Every row comes from one small tree of marks. Brackets hold a mark, then the marks that hang from it, in the order of their numbers. Every link used is in the known rows. Which tree was each row made from?
Known rows:
{q992 q835}: -1.085  3.717  1.209  1.493  0.440  1.071  0.323  -0.364  1.128  -0.872  -1.195  2.095  -3.439  -2.558  -1.044  -0.359
{q856 {q992 q835}}: -1.879  0.867  1.339  0.876  1.312  -0.237  0.609  0.196  0.946  0.002  -2.987  0.428  -0.429  1.923  -1.909  -1.499
{q992 {q856 {q560 q430}}}: 4.337  3.526  0.300  1.778  -1.005  1.404  -2.783  4.671  -0.252  -1.561  -0.005  0.988  1.684  -2.500  0.200  1.458
{q856 q560 {q992 q835}}: -0.119  -1.285  0.349  1.402  0.616  0.299  0.367  4.034  3.632  0.174  -3.095  -0.649  -1.133  2.016  2.190  -1.460
{q882 {q992 q835 q856}}: -2.766  1.222  0.460  2.157  -2.593  0.785  1.230  0.842  2.486  -1.330  -2.829  -2.365  -3.851  -1.570  -2.699  -0.230
{q856 {q560 q430 {q882 {q992 q835}}}}: 3.973  -1.650  0.058  0.927  -0.510  -2.222  2.184  2.880  1.979  -0.720  1.490  -1.825  -3.228  0.015  1.942  -1.645
{q430 {q560 q856}}: -5.620  2.266  -1.423  -1.593  3.104  2.376  -2.014  -0.768  -0.856  0.551  1.618  3.035  2.706  -3.583  2.808  1.993
{q560 q882}: -1.245  1.836  0.606  -0.933  2.359  -1.605  -0.975  -3.370  -0.868  -1.689  2.719  1.701  -1.118  -0.197  -2.973  -0.037
{q430 {q560 q856 {q882 {q992 q835}}}}: -4.764  -1.813  -1.869  -1.385  0.688  2.039  0.775  -2.971  0.453  0.205  2.294  -1.078  -0.893  -1.112  2.805  -0.319
{q376 q430 q882}: 0.813  -0.245  1.653  -1.073  -0.331  -3.488  -0.330  -3.229  -2.129  2.161  -3.888  3.658  -0.428  -1.221  -2.695  4.759
{q376 {q882 q992}}: -5.036  -1.051  0.713  -0.919  0.879  -3.367  1.093  -2.078  1.734  -0.836  -3.211  0.076  -3.259  -1.537  -3.334  5.331
{q430 {q560 {q856 {q992 q835}} q882}}: -3.064  -1.428  -1.592  -1.657  1.627  2.952  -0.683  -3.090  -0.956  0.722  1.819  0.200  2.382  0.936  2.805  -0.834
{q835 {q992 {q856 {q560 q430 q882}}}}: 4.058  0.336  0.098  0.639  -0.805  -0.221  -0.622  2.930  -0.037  -0.334  2.959  -0.896  3.789  3.444  -1.090  -1.495
{q882 {q992 q835}}: -4.656  0.405  0.589  1.144  -0.004  -1.934  2.769  0.517  3.118  -0.676  -2.274  -1.364  -5.225  -1.659  -2.027  -0.588
{q992 q835 {q856 q560}}: 2.788  2.889  0.213  3.185  -3.259  4.774  -1.759  3.143  2.523  -1.417  -1.759  -0.280  -2.409  -2.487  1.552  0.116
{q376 {q430 q560} {q882 {q992 q835 q856}}}: 0.538  -3.377  -0.380  1.959  -3.882  0.482  1.409  -2.107  2.124  3.107  -4.810  -0.141  -1.326  -1.154  1.389  4.279
{q992 q856}: -0.633  4.964  0.678  1.152  -0.178  1.883  -3.191  0.591  -0.612  -1.993  -0.507  1.736  1.040  -2.500  -3.339  1.914
{q430 {q560 {q882 {q992 q835 q856}}}}: -2.156  -0.623  -1.492  1.982  0.277  2.507  0.055  -1.646  3.281  -0.364  1.846  -0.596  -0.706  -1.441  2.514  -0.090

Which tree is each row?
4.480  -2.309  0.142  -0.277  1.532  -2.727  -0.006  3.109  0.094  -0.214  0.927  -0.815  2.327  3.766  1.072  -1.593
{q856 {q560 q430 q882} q992}
2.945  1.400  0.142  1.069  -0.452  -0.047  -0.630  4.739  0.488  -0.102  1.485  -0.170  4.327  2.154  -0.874  -1.069
{q835 {q992 {q856 {q560 q430}}}}
-3.996  -1.216  -1.728  -2.474  2.888  1.889  -1.543  -2.859  -1.733  0.473  2.503  0.657  3.821  0.995  2.270  0.136
{q430 {q560 {q856 q992} q882}}
-0.746  -2.319  -0.500  0.693  -0.119  -1.323  1.210  1.391  3.955  -0.773  0.622  -2.053  -4.972  0.212  1.749  -1.103
{q856 {q560 {q882 {q992 q835}}}}
-0.708  -2.110  -0.573  0.339  0.860  -2.675  0.945  -2.144  0.457  2.859  0.232  1.755  0.779  -0.404  1.390  -0.100
{q376 {q430 {q560 {q882 q992}}}}
-0.326  -2.282  -0.747  -2.047  0.699  -0.858  -0.545  -2.866  -3.239  3.435  0.140  1.685  3.821  1.599  1.462  -0.766
{q376 {q430 {q560 {q856 q992} q882}}}
2.643  2.057  0.674  -4.072  0.650  -1.227  -0.304  -2.756  -7.909  -1.018  3.900  0.456  1.882  -0.173  -2.929  -0.578
{q560 q430 q856 q882}
0.036  1.023  -0.142  0.878  -0.302  0.473  -1.242  3.810  1.848  -0.196  0.971  -0.280  3.226  2.258  -1.072  -0.849
{q835 {q992 {q856 q560}}}
1.370  0.164  0.194  2.794  -3.184  0.587  1.640  4.297  2.924  -1.012  -2.106  -3.080  -3.482  -1.525  0.052  -0.605
{q882 {q992 q835 {q856 {q560 q430}}}}
1.409  -3.079  0.208  0.853  0.163  0.058  0.446  1.532  3.039  -0.246  -0.963  -1.897  -1.686  3.928  2.142  -2.560
{q856 {q560 q882} {q992 q835}}
1.693  1.572  1.278  -2.483  -0.060  -0.312  0.737  0.754  -6.018  0.513  -1.110  -0.196  2.845  1.062  -1.864  -1.593
{q560 q430 {q856 {q992 q835}}}
0.070  -2.944  -0.178  -0.617  1.977  -1.918  -0.732  1.625  2.065  -0.529  0.010  -1.081  0.586  3.841  0.787  -1.242
{q856 {q560 q882} q992}
-0.060  -3.274  0.011  -1.626  -1.232  0.715  0.304  -3.410  -2.028  4.040  -4.221  2.069  1.796  0.213  1.941  3.897
{q376 {q430 {q560 {q856 {q992 q835}}}} q882}
0.398  -0.711  0.249  -4.002  -0.209  -3.258  1.925  -2.223  -5.904  -0.692  2.838  -2.295  0.176  0.698  -3.217  -1.294
{q560 q430 q856 {q882 q992}}
-1.644  0.581  -0.570  -1.347  1.248  -0.280  -0.898  -1.141  -2.936  3.403  -0.604  3.554  2.921  -2.251  1.779  0.677
{q376 {q430 {q560 q856}}}
3.756  0.656  0.797  0.189  -0.909  -2.581  0.990  -0.663  -2.304  -1.683  2.317  -1.814  0.211  0.331  -3.529  -0.957
{q560 q430 {q882 {q992 q856}}}
4.985  0.455  0.999  1.390  -2.560  -0.837  2.102  -0.832  -1.508  -1.653  1.635  -2.513  -1.667  0.448  -2.618  -1.871
{q560 q430 {q882 {q992 q835 q856}}}
4.092  1.480  -0.027  2.596  -3.458  4.737  -1.683  1.107  2.154  -1.647  -0.125  -1.191  -3.002  -0.745  1.292  -0.687
{q992 q835 {q856 {q560 q882}}}
-3.786  0.427  -1.707  -2.221  2.638  2.049  -1.853  -3.344  -1.643  -0.073  3.891  1.903  2.045  -1.824  2.514  1.023
{q430 {q560 q856 q882}}
